Each row was made from one walk, in order. Every step used is in the known rows, and no mark comes twice. Write each row's walk.
Known rows:
fegu kozif pata koti nomir: [ -9,  -7,  13,  17,   3,  16,   0,  -6,   1,   9,  -9,  -1, -12,  -3,   2,
  39, -10, -20,  -3,  11,  13,   2,  -5,  11,  -8]
divu renepi: [  4,   9,  17,   9, -27,  16,  -1,  -8,  -3,   9,  -9,  10,   9,  -5,  14,
  22,  -6,   8,   4,  -4,  -1,   9,  -2,  15,  24]
fegu koti pata: [  7,   6,  16,   5, -15,  11,  -3,  -4,  -5,   2, -16,   7,  -3, -11,  -1,
  23,  -8, -11,   0,  -7,  12,  -4,  -4,  13,  19]
bivuv pata: [  1,   7,  16,  11, -25,   6,  -5,  -1,   4,   2, -17,   4,   1, -11,  15,
  15,   0,  -4,  -4,  -4,   0,   0,   6,   0,  20]
koti nomir kozif: [ -5,  22,  11,   4,  -7,  14,   4,  -4,   7,  11, -26,   6,  -9, -15,  13,
  14,  -2,  -5,   0,   6,   8,   5,   7,   6,   3]
divu pata: [ -6,  11,  15,   7, -20,  16,  -3,  -4,  -5,  11, -20,   7,   4,  -7,   9,
  28,  -5,   0,   3,  -6,   5,   7,  -2,   4,  22]
pata koti nomir kozif: [  1,  21,  12,  13,   0,  10,   4,  -1,   5,  17, -20,   5, -13, -11,  11,
  15, -11, -14,   1,   7,   9,   8,   1,  11,  -7]
nomir kozif: [  7,  28,  14,   6, -14,  15,   2,   0,   5,  15, -22,   8,  -1, -19,  13,
  13,   0,  -1,   1,  -4,   3,   8,  -3,   1,  11]
koti pata: [  7,  12,  15,  -1, -16,   7,  -1,  -6,  -1,   8, -20,   7,  -4, -10,   6,
  18,  -3,  -2,  -3,  -5,  10,  -2,   3,   6,   6]
kozif pata renepi: [ -4,   7,  16,   8, -10,   5,  -3,  -9,  -2,  16, -18,   1,   4,  -5,   6,
  34,  -1,  10,   0,   0,   6,  10,   2,   5,  18]
bivuv pata koti nomir kozif renepi: [ -1,   9,  11,  16,  -7,  13,   9,  -3,  10,   7,  -7,  -1, -23, -12,   8,
  14,  -2, -25,   5,  12,   4,  15,   8,  -4,  -4]
pata koti nomir bivuv: [ -1,   0,   7,   5,   2,   8,   3,   0,   0,  15, -19,   3, -10,  -4,  10,
  25, -16,  -3,  -5,   3,  10,  -1,   8,  18,  -6]
divu kozif koti: [ -4,   8,  12,   5, -18,  24,  10,  -2,   5,  16, -17,   3, -17, -15,   2,
  27,  -5,   1,  11,  -2,   4,  17,  -6,  -4,  16]
nomir kozif renepi: [  7,  21,  14,   5, -17,  19,  11,  -4,   5,  13, -11,   1,  -9, -21,   4,
  16,   7,  -4,   6,   0,   3,  18,  -4,  -9,   8]
pata koti: [  9,  12,  17,  17, -12,   4,  -1,   0,  -3,  17, -12,   2,   0,  -7,   7,
  19, -11,  -7,  -2,  -6,   6,   6,  -7,  10,   4]
fegu koti: [  3,   6,  18,  13, -19,  13,  -5,  -1,  -4,   5, -15,   1,   5, -12,   4,
  23,  -7,  -6,  -1,  -7,   7,   0,  -9,  12,  27]
fegu nomir kozif: [ -4,  29,  16,   5,  -9,  20,   3,  -5,   0,   2, -18,   2,  -2, -18,  16,
  17,  -7,  -6,  -1,  -1,   8,   4,  -2,  10,  18]
divu pata koti: [  0,  10,  15,  16, -13,  12,  -3,  -1,  -8,  18, -14,   6,   0,  -3,   7,
  29, -15, -10,   4,  -5,   7,  10,  -7,   9,  13]
fegu kozif pata renepi: [ -5,   0,  15,  17,  -7,  14,  -3, -11,   5,   9, -16,  -1,  -3,  -5,   5,
  40,  -3,   6,  -4,   3,   7,   3,  -3,  10,  20]
nomir pata: [ 10,   3,  10,  -5, -14,  14,  -3,   0,  -1,  12, -20,  12,   1, -13,  10,
  24,   1,   4,  -1,  -4,  -2,   5,   2,   1,   1]
kozif koti pata: [  4,   9,  13,  -2, -13,   8,   8,  -3,   4,  11, -14,  12, -14, -11,  -4,
  29,  -3,  -7,   1,  -3,  12,   9,   2,  -6,  -1]
pata renepi: [  2,  12,  17,  14, -16,   1,  -3,  -9,   4,  14, -24,  -1,   0,  -3,  10,
  22,  -7,  16,  -4,  -3,   4,   4,   3,  14,  26]

Which walk is each row?
[  9,   1,   9,  11, -10,   8,  -3,   6,   3,  11, -13,   7,  -5,  -8,  16,
  20, -12,  -6,  -5,  -5,   1,  -1,   7,   9,   6]
nomir bivuv pata koti
[  7,  22,  14,   8,   0,  15,   2,   3,  -4,  23, -10,   8,  -1, -16,   7,
  26,  -4, -17,   5,   0,   7,  16,  -9,  -2,  -6]
nomir kozif pata koti
[ 16,   3,  11,   5,  -6,   9,  -2,   3,  -4,  18, -14,  11,  -3,  -8,   9,
  25,  -8,  -5,   0,  -4,  -1,   8,  -3,   6, -10]
nomir pata koti
[-12,   3,  12,   5, -10,   8,   9,  -4,   7,  11, -17,   4, -14,  -8,  -1,
  31,  -4,  -6,   1,   7,  11,  11,   5,  -2,   1]
kozif koti nomir
[ -9,   0,  13,   8,   0,   8,   0,  -4,  -7,  15, -10,   1,  -5,  -4,   3,
  33,  -9, -17,   1,   9,  13,   9,   0,   5,  -9]
kozif pata koti nomir
[ -9,  -4,   5,  -1, -11,  11,  -1,  -1,   8,   1, -23,   5,  -9,  -8,  18,
  20,  -4,  -1,  -6,   4,   4,  -7,  21,   8,   9]
koti nomir bivuv pata
[ -4,  -2,   9,   1,  -3,   5,  -3, -10,   6,  10, -30,   6,  -9,  -1,  11,
  27,  -6,  13,  -2,   9,   1,   3,  17,  14,   5]
koti nomir pata renepi
[ -9,  20,  10,  12,   0,  18,   2,  -2,   0,  18, -22,   9, -11,  -8,  11,
  24, -15, -18,   8,   7,   9,  12,   2,  10,   1]
divu pata koti nomir kozif
[  8,  24,  11,  -3,  -7,  15,  11,   1,   9,  16, -18,  17, -18, -21,   0,
  23,   0, -11,   6,  -1,  11,  14,   1, -10,  -4]
nomir kozif koti pata
[ -3,   6,  14,  15,  -6,   3,   1,  -4,   0,  13, -16,   0,  -9,  -2,   7,
  21, -14, -11,  -3,   5,  10,   3,   1,  15,  -2]
pata koti nomir
[ -8, -12,   5,   8,  10,  21,   2,  -3,   1,  11, -11,   3, -13,  -5,   5,
  43, -12, -12,  -5,   8,  12,  -2,   1,  14, -12]
fegu kozif pata koti nomir bivuv
[ -6,  16,  13,  10,  -6,  19,   0,  -2,   4,   6, -23,   4,  -8, -17,   7,
  19,  -7, -14,   3,   5,  10,   2,   0,  12,  15]
fegu koti nomir kozif
[-12,  -8,   4,  -1,  -7,  12,   7,   2,  13,   4, -18,   9, -20, -10,   9,
  30,  -3,  -6,  -2,   6,   6,   4,  19,  -3,   1]
kozif koti nomir bivuv pata
[-13,  -8,   4,   6,  -3,   5,   6,  -4,  17,   8, -24,   6, -23,  -3,  10,
  33,  -8,   8,  -2,   9,   4,   5,  25,   5,  13]
kozif koti nomir bivuv pata renepi
[-11,  16,  10,  -3,  -1,  19,   4,  -5,   1,  13, -19,   6,  -5, -16,   8,
  26,   3, -11,   4,  10,  10,  11,   6,  -3,  -3]
koti nomir kozif pata
[-12,  -4,  11,  14,  -8,  17,   9,  -6,  14,   4, -16,   3, -23,  -8,  -2,
  37,  -6, -11,  -3,   9,  12,   4,   0,   3,   1]
fegu kozif koti nomir
[ -7,  -6,   5,  -1,   8,  12,   2,  -1,  -6,  17, -13,   4,  -7,  -5,   6,
  36, -10,  -9,  -1,   6,  12,   5,   7,   9, -13]
kozif pata koti nomir bivuv
[  0,   9,  10,  -4, -15,  22,  11,  -5,   5,  13, -18,   9, -25, -14,  -2,
  26,  -6,  -4,  11,  -1,   9,  12,   0,  -3,   8]
divu kozif koti pata
[-10,  -3,   4,  -5,  -2,  13,  11,  -1,   8,  13, -20,   8, -18, -10,   3,
  34,  -6,   1,  -1,   5,  10,   7,  11,   0,  -3]
kozif koti nomir bivuv
[-10, -11,   7,   5,  -9,  15,  -4,   1,   5,  -5, -20,   4,  -7,  -9,  12,
  24,  -9, -10,  -4,   3,   5, -10,  14,  15,  21]
fegu koti nomir bivuv pata
